Known rows, with every way that one mark hangs from another
k_837(k_67(k_775(k_301 k_827))): [-0.68  1.65 -2.07 -0.30  0.67 -1.51 -0.18  2.00  0.47  0.34 -2.18 -1.30
 -1.79 -0.26 -0.46 -0.77 -0.35  0.41 -0.95  0.12 -0.25  0.10  5.21  1.42]
k_857(k_388(k_775(k_301))): [-0.67 -3.88 -0.63 -4.55 -0.07  1.99 -3.83 -1.51 -2.46  0.75 -0.88 -0.26
 -1.79 -1.94  0.15 -3.83  0.06  1.33 -1.61 -1.89 -5.77 -0.56 -2.51  4.43]
k_67(k_775(k_301 k_937)): [-3.86  1.03 -1.18  0.64  1.40 -0.50 -1.01 -0.18 -1.44 -0.21  1.89 -0.51
 -1.49  0.51  0.09 -0.74  0.33  0.10 -0.54 -1.99  1.08 -0.82  2.00 -0.74]
k_857(k_388(k_775(k_301 k_937))): [-0.68 -2.92 -0.14 -3.99  0.26  1.49 -3.57 -2.77 -2.74  0.37 -1.16  2.54
 -1.87 -2.29 -0.49 -2.88  0.88 -0.19 -1.19 -1.87 -6.20 -0.84 -1.66  3.57]
k_388(k_775(k_67 k_827) k_857): [ 1.38 -0.75  4.49 -0.62 -2.16  4.42  0.82 -0.16  2.02 -0.64 -4.55 -0.05
  0.37  0.71 -0.43 -0.84 -0.72  1.48 -1.07 -0.05  3.26 -0.95 -2.65  2.71]
k_67(k_775(k_301 k_827 k_937(k_918)) k_837): [-2.15  1.25 -1.21  0.99  2.85 -0.03 -0.77 -0.68 -1.17 -0.86  3.50  0.54
  0.50  1.85  1.29  0.60 -0.60 -1.06  3.47 -0.49  4.02  0.86  3.70 -2.35]
k_827(k_775): [-1.85 -1.01  0.19 -3.62 -1.46 -0.98 -1.70  3.40  1.34  0.02 -0.96 -3.64
 -2.43 -0.21 -0.12 -1.58 -1.98  3.08 -2.39  1.60 -2.07 -0.06 -2.87 -0.49]
k_67(k_775(k_937)): [-4.32  0.71 -1.64  0.58  0.72  0.70 -1.46  1.59 -0.41 -0.64  0.27 -1.78
 -0.78 -0.81  0.68 -0.29  0.29  1.06 -1.10  0.19  0.53 -1.29  0.34 -2.84]
k_301(k_519 k_775(k_827)): [ 1.28 -1.54 -0.61  6.00 -1.20  2.94  0.15 -0.10  0.42 -0.04  0.29 -7.48
  2.05 -0.45  2.09  1.26 -1.12  0.93  0.67  1.95  5.86  0.47 -2.98  1.06]
k_388(k_775(k_67 k_301(k_519) k_827) k_857): [ 3.02 -0.88  3.45  1.44 -2.03  4.07  2.14 -2.42  0.48 -0.58 -2.36  0.10
  0.09  1.98 -1.10 -0.66 -0.42  0.15  0.12 -1.94  3.98 -0.33 -2.12  5.39]
k_918(k_937(k_775(k_301 k_827))): [ 2.63  0.46 -1.13 -0.82  1.09 -1.22 -2.70 -0.28  1.32  1.77 -0.52  4.42
 -0.89 -0.52  0.21  1.53  1.16 -0.17 -0.37  0.42 -3.55 -0.33 -1.85 -0.28]
k_937(k_775(k_67(k_837) k_827) k_918): [ 1.33 -0.33  0.38 -0.75  0.73 -2.18  3.23  1.67  1.08  0.22  0.87 -2.23
  4.96  1.43  1.68  0.00 -1.38  0.66  1.69  2.07 -0.36  1.87 -1.96 -2.15]
k_67(k_775(k_301(k_519) k_827)): [-1.67  0.63 -2.63  2.66  1.52  0.30 -0.82  0.09 -0.67  0.45  0.84 -5.37
 -0.41  0.70  1.75 -0.29  0.03  1.22  0.36 -1.31  5.91  0.08  1.77  1.70]
k_837(k_67(k_775)): [-1.38  0.43 -3.19 -0.64 -0.42 -0.11 -0.24  3.85  0.60 -0.35 -2.01 -2.04
 -1.57 -1.06 -0.63 -1.26 -0.75  1.56 -1.92  1.40 -3.79 -0.50  2.63 -0.59]
k_67(k_775(k_301(k_519) k_827 k_937) k_837): [-1.46  1.25 -2.33  3.03  1.69  1.02 -0.47 -0.71 -1.99 -0.97  1.50 -1.26
 -0.24  1.00  1.61  2.33  0.07 -1.03  3.69 -0.55  4.08  0.66  4.16 -0.68]
k_301(k_519): [ 2.48 -1.19 -3.40  3.41 -0.91  2.04 -2.59  0.74 -0.91 -0.97  1.92 -2.27
  0.60 -2.36  0.42  0.78  1.09  1.59 -1.28  1.69 -2.33 -0.28 -3.21 -3.69]
k_67(k_775(k_301 k_937(k_918)) k_837): [-2.84 -0.31 -2.15  0.36  1.95  0.67 -0.48  0.14 -2.07 -1.42  5.25  0.37
  0.06  2.15  0.47 -0.69 -1.18 -0.40  2.55 -0.87 -0.30  0.59  1.79 -2.88]
k_837(k_67(k_775(k_301 k_827 k_937))): [-0.76  2.67 -1.51  0.23  0.88 -2.00  0.07  0.78  0.26  0.07 -2.27  1.60
 -1.79 -0.67 -1.13  0.27  0.47 -1.24 -0.60  0.14 -0.76 -0.26  5.99  0.62]
k_388(k_775(k_301 k_827 k_937)): [-0.08  0.55  3.79 -0.14 -0.75 -1.55 -1.75 -2.94  0.34 -0.21 -0.83  1.07
 -0.80 -0.94 -0.10 -0.44  1.11 -0.86 -0.61 -1.38  1.29 -1.33  1.90  1.35]
k_918(k_937(k_775)): [ 1.66 -0.76 -2.25 -1.24 -0.01  0.11 -2.70  1.52  1.38  1.02 -0.50  3.60
 -0.73 -1.31  0.04  1.04  0.78  1.10 -1.31  1.74 -7.22 -0.88 -4.15 -2.23]
k_301(k_775(k_937)): [-2.21 -0.83  2.52  1.71 -0.94  1.21 -1.05  0.47  0.25 -0.30  1.06 -1.73
  0.27 -0.34  0.39  0.02 -1.09  0.22 -0.88  0.96  1.07 -0.51 -1.46 -1.77]
k_301(k_519 k_775(k_67 k_937)): [ 0.16 -0.44  0.09  5.95 -2.46  1.79  5.20 -0.13 -0.71 -0.84  1.45 -3.28
  1.82  0.33 -0.67  2.08 -0.32 -1.56  0.94  0.51  3.06  0.23 -0.71 -0.07]
k_67(k_775(k_301 k_827 k_937(k_918))): [-2.29  2.02 -0.73  1.39  2.99 -1.54 -0.69 -1.64 -0.09  0.09  2.36  0.30
  0.28  0.85  0.51 -0.50  0.46 -1.08  0.63 -1.29  5.24 -0.16  2.45 -0.93]
k_937(k_775 k_918): [ 0.92 -2.63 -1.40 -1.19  0.69 -1.21 -0.73  1.24  0.64 -0.23  2.77 -2.95
  3.98  0.12  1.54 -2.70 -1.59  2.60 -1.14  2.40 -6.16  0.50 -7.45 -2.78]
k_388(k_775(k_67 k_301)): [-0.88 -1.31  3.19 -1.66 -2.88 -1.10  2.57  0.34 -0.21 -0.01  0.92 -2.53
 -0.85  0.94 -0.90 -2.49 -0.36  0.88 -1.48 -2.85 -0.52 -0.64  1.78  2.21]

Rows
[ 1.71 -1.95  3.40 -0.46 -1.36  5.42 -3.58 -0.77  1.87 -0.92 -4.23 -0.49
 -0.17 -0.35  0.43 -1.57 -0.91  2.64 -1.66  1.04  1.37 -1.51 -5.61  2.09]	k_388(k_775(k_827) k_857)
[ 1.47  0.68  0.51  6.80 -0.79  0.78  5.42 -1.66  0.45 -0.56  1.84 -2.29
  3.52  0.68 -0.24  2.37 -0.11 -2.85  2.17  1.28  7.17  0.88 -0.16 -0.33]	k_301(k_519 k_775(k_67 k_827 k_937(k_918)))
[ 2.09 -1.66  4.09 -0.49 -0.78  4.22 -3.08 -2.57  0.97 -0.50 -2.37  0.60
 -0.83  1.11 -0.01 -2.06 -0.88  1.62 -1.08 -1.20  2.02 -1.04 -4.05  4.02]	k_388(k_775(k_301 k_827) k_857)
[-2.35  1.17  1.65 -3.29 -1.92 -2.14  3.13  3.00  0.68 -0.66 -1.25  0.83
 -2.02  0.77 -1.67  1.23 -1.10 -0.18  0.17  0.94 -1.07  0.52  1.93 -1.58]	k_827(k_775(k_67(k_837) k_937))
[ 1.33 -2.38 -0.73 -1.31  1.29 -2.43 -0.30 -0.40 -0.41  0.25  4.68 -1.74
  3.29  1.62  0.92 -3.17 -1.55  1.63 -0.59  0.13 -5.37  1.02 -5.91 -0.78]	k_937(k_775(k_301) k_918)
[-0.64 -0.04  3.55 -0.88 -2.63 -0.52  1.81  1.18  1.67  0.12 -2.91 -3.38
  0.43 -0.68  0.50 -0.62  0.10  1.06 -1.13 -0.29  2.94 -0.82  2.15  0.92]	k_388(k_775(k_67 k_827))
[ 1.50  0.41  0.41  0.83 -0.48 -1.94  3.50  0.71 -1.17  0.84 -1.24 -3.57
  2.18  1.32  1.75  2.24 -0.27  0.19  2.11 -0.58  0.27  1.88  1.52  2.61]	k_937(k_775(k_67(k_837) k_301(k_519) k_827))
[-2.71  0.20 -1.37  0.18  1.74  1.06 -1.63  1.63 -1.27 -0.03  1.42 -4.22
 -0.63  1.75  2.63  0.25 -1.37  1.56  2.52 -0.85  4.79  1.04  4.00 -0.12]	k_67(k_775(k_301 k_827) k_837)
[ 1.76 -0.95  4.26 -0.49 -1.41  2.87  2.52 -3.36  0.25 -1.55  1.13  5.61
  0.22  2.55 -3.11 -2.20 -0.50 -1.32 -0.47 -2.24 -0.96 -0.97 -3.31  2.02]	k_388(k_775(k_67 k_301 k_937(k_918)) k_857)
[ 0.00 -1.16 -0.84 -1.67 -1.31 -1.35 -0.31  1.06 -0.14  0.05  1.43 -3.55
 -2.78  0.98 -0.77 -1.33 -1.60  1.75 -1.19 -0.34 -1.47  0.55 -2.23  2.13]	k_827(k_775(k_301(k_519)))
[ 0.65 -2.09 -0.67 -2.01  0.57  1.58 -3.36 -3.80 -2.43  0.48 -2.18  1.93
 -1.24 -2.58  0.01 -1.51  1.46 -1.06 -0.16 -1.38 -3.31 -0.54 -1.10  4.63]	k_857(k_388(k_775(k_301(k_519) k_827 k_937)))
[-1.12  1.77 -2.41  3.57  2.66 -0.71  0.06 -2.37 -0.62 -0.31  2.81 -0.63
  0.84  0.68  0.49  0.10  0.83 -1.53  1.27 -0.98  5.12 -0.11  1.45 -0.42]	k_67(k_775(k_301(k_519) k_827 k_937(k_918)))
[ 3.36  1.08 -1.67  0.49  0.22 -1.37  0.93 -0.17  1.02  1.67 -0.39  4.01
 -0.19  0.14 -0.44  2.47  1.51 -1.18  0.50 -0.10 -2.13  0.10 -0.49  0.63]	k_918(k_937(k_775(k_67 k_301(k_519) k_827)))
[ 3.92  3.03  0.12  4.14  3.25 -2.63 -1.81 -5.85 -0.60 -0.37  4.42  6.82
  1.53 -0.48 -1.10  2.17  2.81 -4.56  1.64 -0.66  4.02  0.62  2.08 -2.73]	k_775(k_301(k_519) k_827 k_937(k_918))
[-1.11 -3.33 -0.37 -4.47 -0.98  2.19 -1.14  0.15 -1.78  0.56 -2.66 -0.76
 -1.02 -2.09 -0.13 -3.03  0.24  1.13 -1.55 -1.04 -5.01 -0.48 -1.54  3.34]	k_857(k_388(k_775(k_67)))
[ 2.14  0.86 -1.12 -1.03  0.02 -0.58  0.13  1.85  1.71  1.25 -1.68  4.05
  0.16 -0.36  0.16  2.84  0.88 -0.30  0.68  1.59 -3.21  0.04 -0.48 -1.81]	k_918(k_937(k_775(k_67(k_837) k_827)))
[-0.38  0.95  1.60 -0.94 -0.73 -2.24  2.26  2.56  0.73  1.24 -3.92 -3.85
  2.23 -0.38  2.01  1.57 -0.08  1.47 -0.41  0.92  0.25  0.77  0.42  0.66]	k_937(k_775(k_67 k_827))
[ 2.00  1.13 -0.92 -0.89  0.07 -1.14  0.09  1.41  2.08  1.64 -1.98  3.93
 -0.02 -0.78 -0.07  2.46  1.28 -0.31 -0.27  1.29 -2.83 -0.33 -0.80 -1.18]	k_918(k_937(k_775(k_67 k_827)))
[ 0.43 -2.29 -0.39 -2.52 -0.23  1.48 -0.56 -2.13 -2.23  0.97 -2.52 -0.50
 -0.89 -1.52  0.03 -1.96  0.80 -0.21 -0.16 -2.07 -1.36  0.18  0.11  5.78]	k_857(k_388(k_775(k_67 k_301(k_519) k_827)))
[-3.17 -0.01 -1.96  0.31  1.15  2.24 -2.12  3.38 -0.29 -0.48 -0.52 -5.21
  0.08  0.39  3.22  0.67 -1.36  2.50  1.98  1.37  4.13  0.49  2.42 -2.42]	k_67(k_775(k_827) k_837)
[-0.52  2.20 -2.35  0.45  0.95 -1.37  0.04  1.57  1.24 -0.54 -2.13  1.21
 -0.38 -1.22 -1.04 -0.09  0.18 -0.81 -0.69  1.92 -1.36 -0.39  3.82 -1.51]	k_837(k_67(k_775(k_827 k_937(k_918))))
[ 1.36  3.16  1.56  1.34  2.89 -1.95 -3.65 -2.55  1.50 -0.42  1.04  6.50
  1.92 -2.18 -0.21  1.98  2.38 -2.76  0.01  2.14  3.01 -0.28  1.35 -6.65]	k_775(k_827 k_937(k_918))
[ 1.13 -0.02  0.02  6.68 -0.76  2.13  0.42 -1.69  0.07 -0.52  0.08 -3.42
  1.85 -1.09  1.12  2.62  0.09 -1.23  1.27  1.93  5.41  0.01 -1.69  0.08]	k_301(k_519 k_775(k_827 k_937))
[-1.56  0.72  1.17 -3.07 -1.26 -2.39  3.65  2.29  0.97 -0.94  0.88  1.37
 -0.76  1.45 -2.02  0.11 -1.49 -0.62  0.49  1.33 -1.18  0.88  0.52 -2.61]	k_827(k_775(k_67(k_837) k_937(k_918)))
[ 1.98 -0.11 -1.31 -1.51 -0.17 -0.99  0.67  1.18  0.40  1.21  0.76  4.68
 -0.83  0.70 -0.74  1.58  0.52 -0.38  0.44 -0.29 -5.73  0.21 -0.61 -0.80]	k_918(k_937(k_775(k_67(k_837) k_301)))
[-1.34 -0.02  0.37 -2.86 -0.38 -2.10 -0.66  1.05  1.44 -0.75  1.09  1.03
 -1.30 -0.11 -1.40 -1.13 -1.15  0.54 -1.47  1.97 -2.66 -0.23 -2.99 -2.69]	k_827(k_775(k_937(k_918)))
[-2.48  1.51  1.88 -3.09 -1.90 -2.78  3.12  2.53  1.16 -0.19 -1.63  0.67
 -2.15  0.32 -2.09  0.62 -0.58 -0.29 -1.25  0.54 -0.50  0.01  1.28 -0.82]	k_827(k_775(k_67 k_937))
[ 2.02  0.46 -0.40  1.53 -0.95 -0.50  3.71  0.56 -2.65 -0.34  4.31  0.43
 -0.09  1.91 -1.13  1.63  0.44 -1.32  1.93 -2.59  0.70  1.95  4.87 -0.91]	k_775(k_67(k_837) k_301(k_519))
[ 1.97  0.22 -1.18 -1.43 -0.08 -1.43  0.63  0.83  0.73  1.56  0.49  4.53
 -0.91  0.42 -1.00  1.19  0.94 -0.40 -0.57 -0.59 -5.22 -0.18 -1.15 -0.42]	k_918(k_937(k_775(k_67 k_301)))
[ 0.92  4.93  3.10  1.23  1.75 -3.48  2.59 -1.47  1.61 -0.06  0.51  7.00
  2.50 -0.79 -1.64  2.94  2.64 -4.52  0.83  0.63  6.07  0.55  5.64 -5.68]	k_775(k_67 k_827 k_937(k_918))
[-0.90 -2.12  0.53 -3.99 -0.33  0.81 -0.62 -2.31 -2.63  0.55 -1.45  2.76
 -1.58 -1.62 -1.13 -2.28  1.02 -1.05 -0.82 -2.61 -4.74 -0.42  0.47  4.29]	k_857(k_388(k_775(k_67 k_301 k_937)))
